What can hang from each mark
j_920: j_219 j_806
j_624: j_448 j_675
j_107: j_104 j_237 j_448
j_104: j_219
j_806: j_719 j_920
j_237: j_107
j_219: j_104 j_237 j_675 j_719
j_675: j_107 j_219 j_371 j_520 j_750

(in the rows, 128 means zero)
Known rows, with every way that one mark hangs from another
j_675(j_219(j_104) j_371 j_520 j_750): [123 133 166 144 101  44 208 124  88 103 137 142 179 172 134 148 136 144
 174 141 145 149 145 141 121 108 148 117  56 158 138  66 112 141  90 152
 149 151 120 167 166  95  23  68 124  99 137 147 134 126]
j_675(j_750): [125 119 164 132 107  70 155 114  79 111 133 157 165 169 134 135 150 126
 147 130 140 122 119 138 131 101 127 125  82 127 137  94 109 153 116 117
 146 160  83 159 163 115  86 106 127 116 135 157 124 131]
j_675(j_107 j_371 j_750): [133 119 151 132 103  48 197 115  77 106 140 156 170 175 125 154 121 142
 145 130 131 121 134 140 134  99 145 118  59 144 132  90 124 152  87 132
 162 152 109 153 160  88  25  83 141 122 136 146 127 134]
j_806(j_719 j_920(j_219)): [ 86 105 171 144 117  76 145 125 123 104 124 158 159 147 117 114 183 139
 105 123 119 114 155 148 134 116 151 146  93 138 143  87 114 152 123 143
 128 145  60 137 170 111 124  96 140 127 114 175 126 128]
j_237(j_107(j_104(j_219(j_675 j_719)) j_448)): [118 134 177 163  91  61 147 114  93 111 131 165 178 204 122 128 113 130
 165 148 164 112 113 154 146 105 157 106 107 149 142  93 114 148 118 150
 145 187 105 157 205 140 111  97  98 105 170 192  85 149]
j_675(j_219(j_237) j_371 j_750): [108 123 164 143 101  47 198 106  76  95 125 157 166 178 131 143 135 131
 161 153 137 139 138 135 149  95 144 115  56 147 141  69 120 140 106 143
 150 171 115 159 158  98  41  77 111 104 141 147 136 130]
j_806(j_719 j_920(j_219(j_237))): [ 77 106 179 148 121  71 154 113 111 107 113 160 161 151 114 113 178 138
 109 126 125 115 152 145 147 113 161 142  91 133 148  87 122 145 129 143
 120 154  60 132 172 110 118  92 129 122 125 181 128 132]
j_104(j_219(j_675(j_520) j_719)): [117 129 197 143 113  67 172 122 109 134 127 160 187 183 117 103 164 134
 158 129 155 125 128 150 151 101 154 133  97 143 158  84 115 147 111 155
 117 181 103 142 194 134 109 101 118 101 157 178 102 139]
j_104(j_219(j_237 j_675)): [ 94 128 187 138 111  76 161 107  93 138 120 161 172 182 113 101 154 129
 155 133 141 101 119 139 166  99 163 122  83 151 165  94 124 153 118 141
 121 180 102 139 177 138 109  98  95 106 145 181 116 143]
j_806(j_920): [109 126 165 147 101  80 134 117  87 123 131 160 150 162 132 115 158 135
 125 117 125 111 133 139 139 106 134 142  93 135 147 108 119 157 124 123
 135 156  68 150 164 124 127 104 134 124 128 170 122 135]
j_806(j_719 j_920): [ 98 128 162 143 113  73 142 130 108 109 117 148 165 150 122 120 169 133
 108 126 128 119 150 145 131 104 144 149 101 133 139 102 116 158 136 136
 134 151  59 158 166 116 131 100 143 125 124 176 130 119]
j_920(j_219): [102  95 173 137 103  88 149 110 100 119 132 175 146 161 133 119 171 135
 132 107 136 108 124 146 133 119 146 130  94 136 154  98 105 147 100 134
 132 156  89 126 174 120 104 112 124 114 121 174 103 147]
j_920(j_219(j_237(j_107) j_675(j_520))): [ 90 109 186 144 109  84 174  94  99 129 126 172 173 178 118 122 149 136
 157 123 140 115 122 139 164 119 152 118  70 141 153  76 123 121  94 150
 129 167  99 122 182  95  71  88  99  97 156 189  93 140]
j_237(j_107): [112 120 150 141  93  86 146 105  84 113 134 155 149 185 134 138 141 123
 154 118 140 103 121 138 137 112 133 128  96 139 142 103 100 147 100 130
 149 161  93 152 171 110 103 109 125 112 146 177  99 135]
j_219(j_104 j_237 j_675(j_107)): [ 99 133 189 150 124  70 182 104  63 144 113 168 159 187 113 122 124 138
 170 115 144 111 114 146 146 111 186 115  71 152 153  87 129 152  99 160
 126 159 108 130 172 117  73  98  81 104 165 202 120 129]
j_219(j_237 j_719): [102 122 180 157 117  62 155 118  75 125 114 173 159 184 127 126 166 119
 150 117 160 132 114 143 152 110 151 135 104 114 160  86 115 145 116 141
 116 179  85 139 181 119 108 110 110 103 165 176 109 133]
j_219(j_104 j_237 j_675(j_107(j_448))): [103 135 185 157 112  67 175  98  63 145 112 163 170 187 117 130 104 136
 163 124 151 125 110 148 154 102 188 107  72 150 153  91 134 150 102 153
 129 163 121 138 168 124  76  89  72 111 162 199 110 131]
j_675(j_107 j_219(j_104) j_750): [122 117 170 154 114  49 208 107  68  98 124 162 162 173 127 138 116 143
 171 146 140 125 135 158 115 108 171 116  67 161 134  70 106 159  97 150
 158 161 110 156 167 114  41 104 107 123 143 166 121 124]
j_104(j_219(j_237 j_719)): [ 99 119 185 154 112  58 159 117  94 124 117 168 166 189 117 107 166 123
 152 131 157 115 126 149 157 100 159 131 105 141 164  86 115 152 115 146
 114 187  91 137 182 141 119 109 116 106 156 169 112 144]
j_920(j_219 j_806(j_719)): [ 80  96 172 128 133  77 171 119 109 112 112 175 154 151 120 111 195 139
 107 112 126 122 133 154 127 122 163 128  98 141 149  78 114 140 101 139
 139 135  82 130 177 105 113 104 145 111 120 165 114 129]
j_624(j_675(j_219)): [108 129 161 136 103  79 152 112  83 126 133 162 156 159 158 126 157 125
 156 133 148 107 131 147 134 106 145 135  83 144 155  88 117 156 115 147
 149 157 120 153 169 121 104 109 116 111 140 169 127 118]
j_107(j_104(j_219(j_675 j_719)) j_237 j_448): [118 133 197 162  91  47 135 124 103 124 130 160 185 195 119 109 127 127
 141 150 170 143 105 153 128 105 180 116 118 135 147  95 130 156 131 149
 136 179 103 158 202 163 120  95  82 105 166 194 101 161]
j_624(j_448 j_675(j_107 j_371)): [119 140 144 114  99  72 176 110  81 140 141 173 174 165 161 143 143 146
 152 118 158  95 135 139 143 108 156 131  74 147 145  93 138 163  82 142
 158 125 144 152 157  98  66  77 126 127 137 155 131 121]
j_920(j_219(j_675)): [105  99 186 134 108  96 154 107 101 127 131 176 152 166 126 113 165 139
 144 110 128 106 120 143 143 116 150 128  84 140 152  87 111 145 103 145
 131 160 104 121 179 122 103 109 106 110 131 188 100 140]
j_624(j_448 j_675(j_107 j_371 j_750)): [129 134 146 114 105  54 188 105  78 129 143 171 181 165 157 151 135 153
 165 134 160 100 135 135 143 108 152 122  60 141 129  83 138 159  93 134
 164 132 147 162 147  92  41  75 123 130 137 141 136 113]
j_219(j_237(j_107)): [ 93 125 161 149 100  79 151 103  77 118 119 161 154 187 128 137 139 120
 153 118 144 107 114 137 151 108 144 124  91 135 151  94 115 141 105 129
 137 173  89 144 168 108  98  99 114 105 159 177 107 135]
j_675(j_107(j_237 j_448) j_750): [128 119 162 142  90  39 169 109  76 114 133 159 187 174 129 145 103 128
 129 148 147 139 113 149 125 102 171 116  85 126 123 100 128 156 107 120
 169 154 107 173 164 119  61  94 109 134 143 160 111 141]
j_104(j_219): [110 121 170 132 100  75 144 119  98 124 133 161 159 173 125 106 162 128
 144 125 139 100 129 144 138 101 146 130 101 154 158 104 107 164 110 136
 137 167  93 149 176 141 120 106 129 116 127 167 117 146]
j_237(j_107(j_104(j_219(j_675)) j_448)): [117 137 168 150  87  72 144 107  97 115 135 158 174 197 124 127 108 132
 158 145 154 101 115 147 143 101 157 103  95 160 145 101 117 154 112 144
 157 177 104 156 190 137 111  89 100 106 156 187  91 151]
j_675(j_107(j_104) j_219 j_750): [124 119 167 152 110  56 200 115  72  91 128 174 164 170 130 137 114 146
 155 163 148 122 134 163 116 104 156 109  76 152 132  81 117 162 108 146
 172 165  92 155 185 108  49  93 128 121 146 162 121 138]
j_920(j_219(j_675(j_371 j_520 j_750)) j_806): [109  99 190 122 124  71 207 106  97 129 133 172 178 163 122 123 170 153
 145 125 124 135 124 141 151 118 151 107  51 138 139  61 133 118  87 137
 143 138 113 139 177  84  51  73 128  96 133 155 114 131]

Rows
[107 103 198 169 119  68 172 117  95 116 127 187 156 172 114 112 145 155
 137 126 133 113 138 162 147 118 167 126  85 133 144  81 130 148 121 160
 125 167  72 121 194 121 101 102 119 119 154 199  99 147]  j_806(j_920(j_219(j_675(j_107(j_104)) j_719)))
[116 126 185 166  86  39 129 134 107 114 131 164 181 191 126 115 133 125
 133 144 174 143 108 158 118 110 176 120 131 137 144 102 124 160 122 144
 143 172  91 161 200 163 124  95  98 112 163 178 103 166]  j_107(j_104(j_219(j_719)) j_237 j_448)
[ 97 130 162 155 104  75 148 108  79 113 124 169 151 191 123 135 134 126
 152 130 152 105 112 139 145 113 146 117  95 130 147 101 121 146 107 136
 141 168  74 146 183 110  95  92 113  99 168 182 112 146]  j_219(j_237(j_107(j_104)))
[107 138 159 124  99  83 156 104  85 132 125 176 168 156 169 123 162 139
 158 136 168 100 131 144 133 114 145 138  86 144 150  83 122 163 107 139
 154 142 139 153 153 126 108  96 106 123 135 163 124 116]  j_624(j_448 j_675(j_219))
[100 139 187 149 102  70 144 110  88 131 126 167 180 185 118 107 122 132
 148 146 165 111 106 144 154  95 167 103  95 150 155  99 135 154 121 144
 137 182  98 154 192 146 118  79  89 103 158 185 112 158]  j_107(j_104(j_219(j_237 j_675)) j_448)
[ 99 132 185 144 104  64 172  95  86 140 118 168 182 181 111 111 119 136
 149 144 146 104 122 148 172  87 184 110  77 160 158  97 132 156 110 148
 139 177 118 144 177 136  94  92  97 121 151 178 104 152]  j_104(j_219(j_237 j_675(j_107(j_448))))
[118 150 152 117  99  61 204 109  88 134 136 172 185 158 163 137 137 155
 157 139 164 110 150 147 141 104 159 130  61 158 147  76 138 156  71 155
 169 128 156 156 161  85  40  65 128 122 141 149 127 123]  j_624(j_448 j_675(j_107 j_219 j_371 j_520))
[ 65 102 187 138 143  71 181 118  99 123  97 170 153 161 111 112 186 137
 133 110 135 124 126 153 132 126 189 118  94 144 153  68 117 138  98 153
 120 139  84 123 172 109 107  94 113  99 140 178 125 121]  j_920(j_219(j_104 j_237) j_806(j_719))
[124 132 162 148 106  49 182 116  71 113 139 172 185 162 152 145  99 138
 154 165 165 119 127 161 131 101 162 108  71 146 130  82 132 160 115 150
 176 164 127 170 176 109  61  88 115 126 154 158 124 127]  j_624(j_675(j_107(j_104 j_448) j_219 j_750))
[ 88 107 183 143 120  80 151 117 117 109 120 156 167 150 116 112 173 141
 117 123 117 113 152 145 144 111 157 139  83 144 144  87 118 147 132 152
 120 149  72 135 174 115 115  97 122 119 120 192 116 128]  j_806(j_719 j_920(j_219(j_675)))
[116 142 187 141 110  86 162 122  87 148 126 148 174 175 128 118 152 139
 167 111 149 122 117 140 126 118 155 127  78 145 151  89 120 149  99 150
 122 153 103 143 178 115  92  93 102  92 151 194 119 127]  j_219(j_104 j_675(j_520))
[ 83 110 193 132 143  81 188 122 110 134 108 163 176 156 114 108 185 151
 140 109 132 128 128 153 124 128 181 119  77 150 151  63 122 138  95 159
 121 133  94 129 182 100  96  87 116  93 135 188 113 117]  j_920(j_219(j_104 j_675(j_520)) j_806(j_719))
[ 99 133 157 156  95  69 141 106  76 115 124 167 162 190 129 142 112 123
 143 138 160 113 106 140 149 107 149 108 100 135 144 101 123 140 108 134
 151 172  87 157 181 115 103  85 106 104 165 181 105 145]  j_219(j_237(j_107(j_104 j_448)))
[127 140 152 112 103  64 164 112  84 130 142 163 184 165 162 147 160 143
 166 126 163 103 133 127 146 108 134 127  69 130 132  85 134 153 105 127
 154 135 142 164 146 104  66  73 115 117 132 144 140 109]  j_624(j_448 j_675(j_371 j_750))
[117 150 157 108 103  85 149 115  93 154 131 167 183 154 165 125 171 145
 152 119 175 105 126 139 140 115 138 142  89 129 148  93 131 158  98 127
 144 128 120 157 162 107 107  81 128 113 143 158 123 118]  j_624(j_448 j_675(j_520))
[130 128 189 141 111  47 192 125 105 122 135 150 199 186 114 121 151 137
 169 141 150 138 136 139 154  97 147 123  70 147 143  70 121 141 111 152
 127 180 118 156 190 112  56  82 122 101 153 159 115 135]  j_104(j_219(j_675(j_371 j_520 j_750) j_719))
[135 143 151 126 101  46 190 116  80 137 153 154 205 163 151 162 109 138
 152 144 156 132 132 141 149  95 153 113  54 142 130  91 139 144  86 141
 169 144 135 179 163  77  26  64 143 118 149 136 128 123]  j_624(j_675(j_107(j_448) j_371 j_520 j_750))
[ 95 106 191 153 113  84 152 110  96 128 129 162 145 166 119 108 160 147
 145 110 121 104 135 146 142 121 165 131  73 145 143  88 118 148 120 149
 117 153  84 128 171 130 119 102  98 114 131 198 113 134]  j_806(j_920(j_219(j_104 j_675)))
[ 97 132 181 133 105  71 170 106  94 131 127 155 173 187 113 110 151 129
 160 131 137 111 128 130 169  92 158 121  73 158 165  88 129 149 110 150
 125 176 115 140 174 127  84  82 103 102 142 176 125 144]  j_104(j_219(j_237 j_675(j_371)))
[120 124 179 167  92  38 158 125  93 114 131 171 182 190 120 120 114 134
 130 150 164 132 115 166 121 105 192 114 117 145 142 101 128 165 108 148
 157 170  95 160 199 148  96  95 111 124 160 177 101 163]  j_675(j_107(j_104(j_219(j_719)) j_237 j_448))
[ 93  89 188 149 128  72 171 113  93 119 119 190 144 172 129 111 193 135
 133 106 138 126 115 158 142 125 161 126 103 129 151  69 110 136  99 140
 126 154  87 122 182 113 110 118 131 105 142 168  97 135]  j_920(j_219(j_719) j_806)
[ 69 108 182 157 126  64 158 118 109 108 106 158 159 155 111 117 174 138
 122 117 128 113 150 149 136 120 175 134  92 143 147  81 119 151 127 156
 111 152  66 133 167 114 117  90 113 115 129 185 133 124]  j_806(j_719 j_920(j_219(j_104 j_237)))
[117 130 169 164  88  60 144 116  98 104 136 164 174 200 127 132 120 127
 157 142 166 114 121 154 139 107 155 111 115 148 144  95 106 151 107 144
 152 187  93 157 199 137 112  98 115 107 163 177  86 153]  j_237(j_107(j_104(j_219(j_719)) j_448))
[ 80  93 217 158 145  69 188 104  80 138  99 191 153 184 112 105 180 138
 163 104 141 128 109 154 156 128 195 114  85 135 158  54 123 124 104 163
 103 163 105 109 183 122 100 105  83  88 163 194  98 128]  j_920(j_219(j_104 j_237 j_675 j_719) j_806)
[111 125 172 153  95  56 181 108  73 114 115 166 159 174 133 134 101 138
 153 137 148 128 132 161 124 107 183 113  84 168 147  86 111 161  88 155
 159 153 129 147 166 129  73 103 102 126 138 177 102 138]  j_675(j_107(j_448) j_219(j_104))
[ 87 120 191 146 126  73 167 124 121 121 118 150 175 150 110 113 170 151
 130 120 128 120 154 148 132 121 170 137  81 148 140  79 120 146 123 163
 115 142  75 135 176 109 100  84 119 112 129 194 123 121]  j_806(j_719 j_920(j_219(j_104 j_675(j_520))))
[104 130 196 173 120  49 181 107  60 143 110 172 172 198 115 131 111 132
 173 123 162 137 108 159 157 106 197 110  89 139 152  74 127 142 110 168
 118 176 122 135 180 129  76  99  68 106 181 201 101 130]  j_219(j_104 j_237 j_675(j_107(j_448)) j_719)
[100 125 178 161  98  52 153 104  91 114 120 166 178 201 121 126 134 118
 157 144 163 117 121 149 168  99 166 119 106 145 156  87 107 142 111 145
 133 195 106 148 182 137 106 104 101 109 163 172  93 146]  j_104(j_219(j_237(j_107(j_448)) j_719))
[115 110 174 164  99  43 187 118  83 105 116 170 162 182 128 126 134 130
 141 142 149 150 130 165 117 109 183 135 103 140 144  78 113 154 107 159
 154 162 105 148 183 125  71 120 109 124 157 178  98 141]  j_675(j_107(j_237) j_219(j_719))
[112 120 172 159  95  53 180 124  84 103 124 170 159 175 128 122 118 138
 135 148 146 132 124 162 101 117 178 124  97 152 143  95 128 163 103 153
 169 152  91 153 189 124  69 102 113 119 152 182 114 152]  j_675(j_107(j_104 j_237) j_219)
